Each row was made from one small tree. The marks that hang from a mark follow it in brackets, in alphabetical order. Every link used is in the known rows. Write each row's tree.
Known rows
lazu(rimam(gemo(lipo sevol))): [-25.0 -11.5  51.2   3.2 -46.0  -7.7   9.6 -19.8 -47.2  13.9  15.2  39.8
 -11.4 -22.1   2.5  25.6 -12.9  23.8  15.7  38.6  32.7   3.2]
rimam(gemo(sevol) soku(tozuv)): [ -4.1 -17.3  58.7 -11.7 -26.8 -41.2  52.1 -14.3 -45.5  38.8  26.1   9.1
  -7.3  -0.7 -13.7 -26.9  12.9  24.7  31.4  42.1  27.9 -11.3]
gemo(lipo sevol(lazu)): [-11.6   6.3  72.4 -43.3 -39.3 -16.0  24.4  16.1 -50.2   8.0 -13.4   8.6
   7.6  -7.3   2.4 -16.0 -24.7  33.5  17.2   8.7  32.0  -1.7]
rimam(gemo(lipo)): [ -3.2 -18.4  43.1  -5.0 -37.7 -11.0  18.3 -19.4 -29.5  39.1   1.2  28.7
 -33.5 -19.4   8.4  20.3  -3.4  30.5  12.1  -1.8  39.7  -7.9]
gemo(lipo sevol(lazu soku)): [ -7.7  16.7  54.3 -50.9 -28.1 -20.3  39.5  27.7 -46.1  12.9 -33.0   9.8
   3.5   3.3   6.9 -26.9  -9.4  35.6  14.9  -0.6  50.2 -23.9]
lazu(rimam(gemo(sevol(soku)))): [-20.3   3.7   2.5  -1.1 -21.2 -16.2  41.3  -2.9 -40.0  17.8   9.5  27.7
  -6.4   3.1  -0.5   5.2  12.4  17.1  13.5  39.8  45.3 -13.8]
voli(rimam(gemo soku)): [ 27.4 -29.8  20.3 -22.0 -26.7 -21.6  28.8 -28.3 -34.4  38.6  14.1  13.5
 -27.3  10.1  -5.6  20.8  49.9  10.5  36.2  19.6  34.2   8.7]
kamod(tozuv): [ -0.6  -7.4  47.8 -12.0 -33.3 -13.1  23.7   8.8 -40.8  45.2   2.6  23.0
  10.9   5.8   6.0 -17.8 -18.2  10.9   8.6  12.3  12.7   7.0]
gemo(lipo sevol): [-13.0   1.7  90.2 -21.9 -45.6   1.5   4.3  11.8 -41.9  27.2   1.4  23.9
   5.4 -15.9   3.0   5.7  -7.2  31.1  12.4   6.8  18.3   0.4]
gemo(lipo(mipun) sevol(lazu(rimam))): [-16.2   7.8  29.1 -45.5 -43.5 -18.4   9.4  17.1 -52.4 -16.5 -15.6  38.1
  10.5 -13.9   0.5  -8.4 -43.6  10.4  -2.7  32.2  22.3  13.1]
sevol(lazu(rimam) soku): [-11.2  17.4 -17.1 -27.9 -25.4 -16.1  52.7  20.1 -41.4   8.4 -37.7  12.5
  -1.4  20.9   2.1 -32.6  -6.5   4.5  -4.0  30.0  44.3 -13.6]
lazu(rimam(gemo(lipo) soku(tozuv))): [ -8.2 -27.5  44.5   3.1 -46.7 -33.1  29.9 -36.9 -43.7  38.0  -5.0  41.2
 -31.6 -11.1   0.7 -21.5  -2.2  11.6  15.1  55.8  33.3  -7.4]
soku(tozuv): [-12.8   6.9  40.5   3.0 -36.4  -8.1  45.6  22.3 -26.2  37.4  -4.7   5.1
 -16.5  -4.2  -2.1 -38.2  -9.1   9.3   2.6  13.8   5.5  -9.6]
mipun(pota): [  7.7  16.0  45.1   9.9 -20.3  -6.3  20.9  24.0 -17.3  39.5 -13.3  41.9
   7.0  -0.2  -4.7  -7.4   3.5  -2.9  -1.3   0.2  14.8  -8.0]
lazu(rimam(gemo soku)): [  6.2 -26.8  13.6  -8.9 -32.6 -25.7  28.6 -39.0 -46.2  33.7  10.7  35.8
 -10.8   6.6  -7.5  13.6  18.9   7.2  14.0  56.7  39.7   5.4]
sevol(lazu soku): [  2.4  16.1   0.3 -38.8 -16.4 -20.7  57.4  27.2 -31.9  22.1 -35.4  -3.1
  -6.1  18.4   4.3 -34.0  -0.5  19.9   1.9  -1.4  49.2 -23.3]
rimam(gemo): [ -1.4 -15.2  13.6  -3.4 -25.5 -12.4  36.2 -13.2 -26.3  36.5  13.3  15.8
 -24.3  -8.0  -2.1  17.9   4.6  21.5  12.1   7.2  33.9  -4.5]
voli(sevol(lazu(rimam(gemo)) soku)): [-18.8  20.2 -10.9 -36.7 -27.9 -21.1  73.3 -20.2 -39.2  -5.5 -22.2  10.8
  -5.2  28.6  -4.7   3.2  -2.1   3.3  15.8  36.0  69.9 -12.3]
sevol(soku(tozuv)): [ -9.6  18.3  22.0  -3.4 -23.9 -14.2  57.9  32.4 -21.5  42.3 -24.3   5.8
 -20.0   8.2   3.4 -51.4   6.6  11.4  -0.5   6.1  22.8 -32.6]
lazu(rimam): [-12.5   3.4  20.0  -1.8 -43.9   6.1  18.9   4.3 -37.7  21.7  -5.2  28.2
   0.1  -0.1   0.4   3.9  -4.5  -1.0  -4.1  36.9  12.2  11.0]
regi(soku): [ 12.5  -2.1  53.5 -39.0 -42.2  17.9  40.0   2.1 -22.2  47.3  -6.1  -8.7
 -11.7   4.9  17.4   6.2   0.5   6.8   6.2  19.7  33.4   6.6]
gemo(lipo sevol(soku(tozuv))): [-21.4  18.0  76.7 -13.8 -40.1 -14.6  36.9  30.5 -34.7  31.8 -20.5  16.5
 -10.5  -7.9   6.4 -47.0  -3.1  29.0  12.3   9.6  23.8 -34.8]
lopabeg(mipun(pota)): [  8.1  33.6  23.7  -7.5 -41.3  21.3  28.3  32.5 -17.9  44.8  -8.8  44.8
  -5.1  -4.6 -13.9  -0.1   7.2  -5.5 -17.7 -14.9  14.8  -6.9]

Write each row's tree
[-22.6  23.0 -11.4 -11.3 -25.8 -24.7  70.9  30.3 -36.1   8.7 -41.7   2.2
 -13.9  16.6   3.1 -69.2 -18.5  -0.7  -1.9  38.9  33.0 -23.7] -> sevol(lazu(rimam) soku(tozuv))
[ -2.6 -10.5  41.5 -28.9 -34.5 -22.2   9.6  -4.9 -36.1  15.1  17.6  42.1
 -15.5 -31.0   1.7  24.9 -16.1  28.4   8.7   0.7  28.0   0.5] -> rimam(gemo(lipo(mipun) sevol))
[  7.2 -27.7  81.9 -31.8 -36.5 -30.2  14.1 -33.4 -51.1  37.9  15.8  31.8
  -3.6 -10.0  -3.0  14.6  14.9  38.6  32.0  23.9  45.7  -5.1] -> rimam(gemo(lipo sevol) soku)
[  6.6 -25.1  64.6 -55.2 -29.9 -47.3  34.2 -27.6 -57.9  20.3   2.9  15.9
  -1.9  -1.8  -4.3  -3.9  -0.4  42.6  36.0  26.4  59.2  -6.1] -> rimam(gemo(lipo sevol(lazu)) soku)
[  8.9  11.4  77.8 -37.0 -48.0  -8.8  47.8  -7.9 -37.6  23.8  -5.9  -1.9
  -4.3  28.3 -12.0 -15.0  37.3 -14.1  36.9  29.9  11.3   7.6] -> voli(rimam(soku(tozuv)) sevol)
[ -2.7 -15.5  40.0 -39.8 -21.5 -60.1  73.6 -10.2 -52.4  19.6  11.8  -5.8
  -5.0   6.0 -14.1 -48.7  -2.1  30.6  37.0  45.2  43.2 -12.2] -> rimam(gemo(sevol(lazu)) soku(tozuv))
[  5.4 -28.0  59.0 -11.2 -39.9 -37.2  36.1 -30.0 -36.8  51.5  -3.0  26.8
 -34.1 -11.4  -0.1 -27.2   5.9  24.7  22.0  23.6  36.2 -17.7] -> rimam(gemo(lipo) soku(tozuv))
[ 17.8 -25.7  56.4 -47.2 -32.0 -39.0   7.0 -24.8 -47.6  27.0  15.0  47.7
  -3.2 -18.1  -5.2  18.0   1.3  30.5  18.1  17.4  38.5   1.3] -> rimam(gemo(lipo(mipun) sevol) soku)
[-20.2  10.6   6.6 -21.6  -9.4 -46.0  85.1  19.2 -34.7  12.1  -6.5 -11.3
 -17.3   6.2  -2.8 -53.4  -9.1  31.0  27.4  20.6  50.7 -36.7] -> rimam(gemo(sevol(lazu soku(tozuv))))
[ 15.1  -2.2  23.3   5.1 -16.7 -28.1   1.0  -2.8 -10.5  31.0  -9.3  74.2
 -23.3 -28.6   3.2  18.2 -15.6   4.4  -4.8 -12.7  31.3  -9.7] -> rimam(gemo(lipo(mipun(pota))))
[ -0.6   4.0  65.3 -38.9 -42.4  -9.1  -1.8  21.0 -40.1  14.7   1.0  40.0
   3.5 -24.0   2.9   8.6 -18.0  20.9   0.0   0.9  11.0   6.0] -> gemo(lipo(mipun) sevol)
[-15.2 -17.3  41.0   1.2 -34.5 -35.8  46.9 -22.3 -54.2  25.3  22.9  25.6
  -2.6   1.0 -13.8 -26.5   5.9  11.4  25.3  73.0  23.8  -2.0] -> lazu(rimam(gemo(sevol) soku(tozuv)))
[ 19.0 -22.5  46.8 -26.2 -26.5 -25.6  26.9 -22.0 -46.3  27.4  29.2   9.1
  -8.3   9.6  -9.2  22.5  48.0  19.4  47.5  29.9  29.3  13.7] -> voli(rimam(gemo(sevol) soku))
[  7.1 -23.5  31.4 -10.1 -29.5 -39.9  56.5 -21.4 -34.3  49.6  10.1  13.0
 -25.7   0.6  -7.1 -29.2  15.1  16.5  20.3  31.8  32.5 -14.7] -> rimam(gemo soku(tozuv))
[-10.4  20.5   3.7 -27.4 -20.6 -30.2  79.1  36.0 -28.3  21.2 -37.2  -9.1
 -17.2  14.8   3.8 -71.4  -9.4  15.0   5.1   8.0  37.0 -33.1] -> sevol(lazu soku(tozuv))
[-23.4   5.4 -36.9  -1.4 -21.3 -39.1  82.8   6.8 -32.4  11.1 -24.1   6.0
 -32.8   8.4   1.7 -54.1 -13.9   8.1   8.5  40.2  51.1 -28.8] -> sevol(lazu(rimam(gemo)) soku(tozuv))
[  4.3  34.0  19.4 -61.6 -28.4  -4.9  62.0  15.9 -30.5  -3.4 -35.0 -15.5
  -2.6  37.7  -1.7  -2.5  27.8  -2.9  27.1  -1.7  46.1  -5.2] -> voli(rimam sevol(lazu soku))
[ -1.1  -7.4  32.0  -6.0 -27.4  -7.4  27.4  -1.7 -33.3  15.6  31.0   2.6
 -17.9  -3.2  -3.0  31.3  29.0  18.4  40.6  12.4  20.0  10.2] -> voli(rimam(gemo(sevol)))
[ -9.7   6.7  15.5   1.7 -21.0 -22.3  60.1  16.6 -25.1  22.0   8.9  -4.7
 -34.1   2.9  -0.5 -21.6  31.4  14.0  37.9  15.8  26.0 -22.1] -> voli(rimam(gemo(sevol(soku(tozuv)))))
[  7.3 -20.3  32.1  -2.7 -42.6  -4.8  10.0 -15.7 -25.1  27.9   1.0  20.4
 -46.5 -17.1  10.0  33.9  22.5  18.7  29.3  -3.9  28.2   4.6] -> voli(rimam(gemo(lipo)))
[ -7.4   3.4  20.9 -15.9 -15.6 -21.6  49.1   4.4 -33.3  30.8  10.4  11.0
  -9.1   1.1  -1.8   2.5  18.0  31.3  18.9   8.8  47.5 -25.8] -> rimam(gemo(sevol(soku)))
[ -5.9 -20.2  85.2 -16.2 -38.1 -41.2  34.2 -23.5 -47.6  39.6  14.5  23.7
 -18.2 -14.6  -4.5 -24.5   5.2  32.0  33.2  34.9  32.9 -16.0] -> rimam(gemo(lipo sevol) soku(tozuv))
[ -4.7  -7.3  69.0 -51.0 -45.7 -26.2  17.6 -11.6 -68.4   4.7 -15.5  28.1
  22.1   5.2  -1.8 -17.8 -11.2  21.1  19.8  57.0  39.2   9.1] -> gemo(lipo sevol(lazu(rimam(soku))))
[-17.6  37.4  11.5 -46.7 -34.8  -6.7  62.8   5.1 -42.2  -5.3 -39.0  10.9
  13.5  35.1  -5.2 -12.6  -4.6  -6.7   4.8  33.5  51.4  -9.8] -> voli(sevol(lazu(rimam) soku))
[-16.2  -8.7  23.1 -12.5 -43.2 -15.8   3.3 -13.4 -43.7   2.0  13.6  55.8
 -13.8 -29.2   1.8  27.9 -23.9  16.4   3.5  33.9  25.4   8.6] -> lazu(rimam(gemo(lipo(mipun) sevol)))
[  5.8 -25.2  -8.5 -31.4 -24.7 -42.0  46.9 -34.0 -51.0  16.5  -2.9  20.5
  -7.3  15.4  -8.1  -6.4   0.8  11.2  18.4  57.4  55.6   5.7] -> sevol(lazu(rimam(gemo soku)))
[ -5.6 -15.9  -1.6  -7.1 -42.4 -14.0   2.1 -19.1 -32.4  14.5  -1.5  59.9
 -31.7 -26.5   7.3  27.9 -23.3   8.2  -8.7  22.9  27.9   6.5] -> lazu(rimam(gemo(lipo(mipun))))
[  4.8  18.4  69.1 -11.7 -28.1 -16.2 -10.3  30.3 -26.7  19.4  -8.1  69.3
  16.4 -23.9  -0.9   1.4 -18.7   3.3  -5.7  -2.0  12.0  -4.5] -> gemo(lipo(mipun(pota)) sevol)
[  9.6  29.5  52.5 -20.4 -16.1 -20.2   1.8  40.5 -22.1  24.8 -28.3  68.7
  12.2 -13.0   3.2 -13.5  -3.2   4.4  -7.5 -11.7  27.7 -24.6] -> gemo(lipo(mipun(pota)) sevol(soku))
[-23.2  -6.0  22.0   4.7 -34.0 -11.4  30.6 -12.4 -44.4  12.9  28.6  26.3
  -2.0  -9.2  -6.4  19.9  -4.9  15.6  16.5  48.9  25.1   8.6] -> lazu(rimam(gemo(sevol)))
[-13.3 -10.1 -20.8  -8.8 -27.2 -23.3  47.1 -13.2 -40.7   5.4  -1.1  14.7
 -17.5   1.2  -1.2   0.0 -19.7  12.1   9.7  38.8  44.4   5.1] -> sevol(lazu(rimam(gemo)))
[-10.2   0.9 -40.0 -18.0 -15.8 -29.8  60.7  -1.8 -35.6   9.9 -21.0  15.0
 -21.0  13.2   2.3 -13.7  -4.9  13.7   7.3  31.9  62.6 -17.2] -> sevol(lazu(rimam(gemo)) soku)
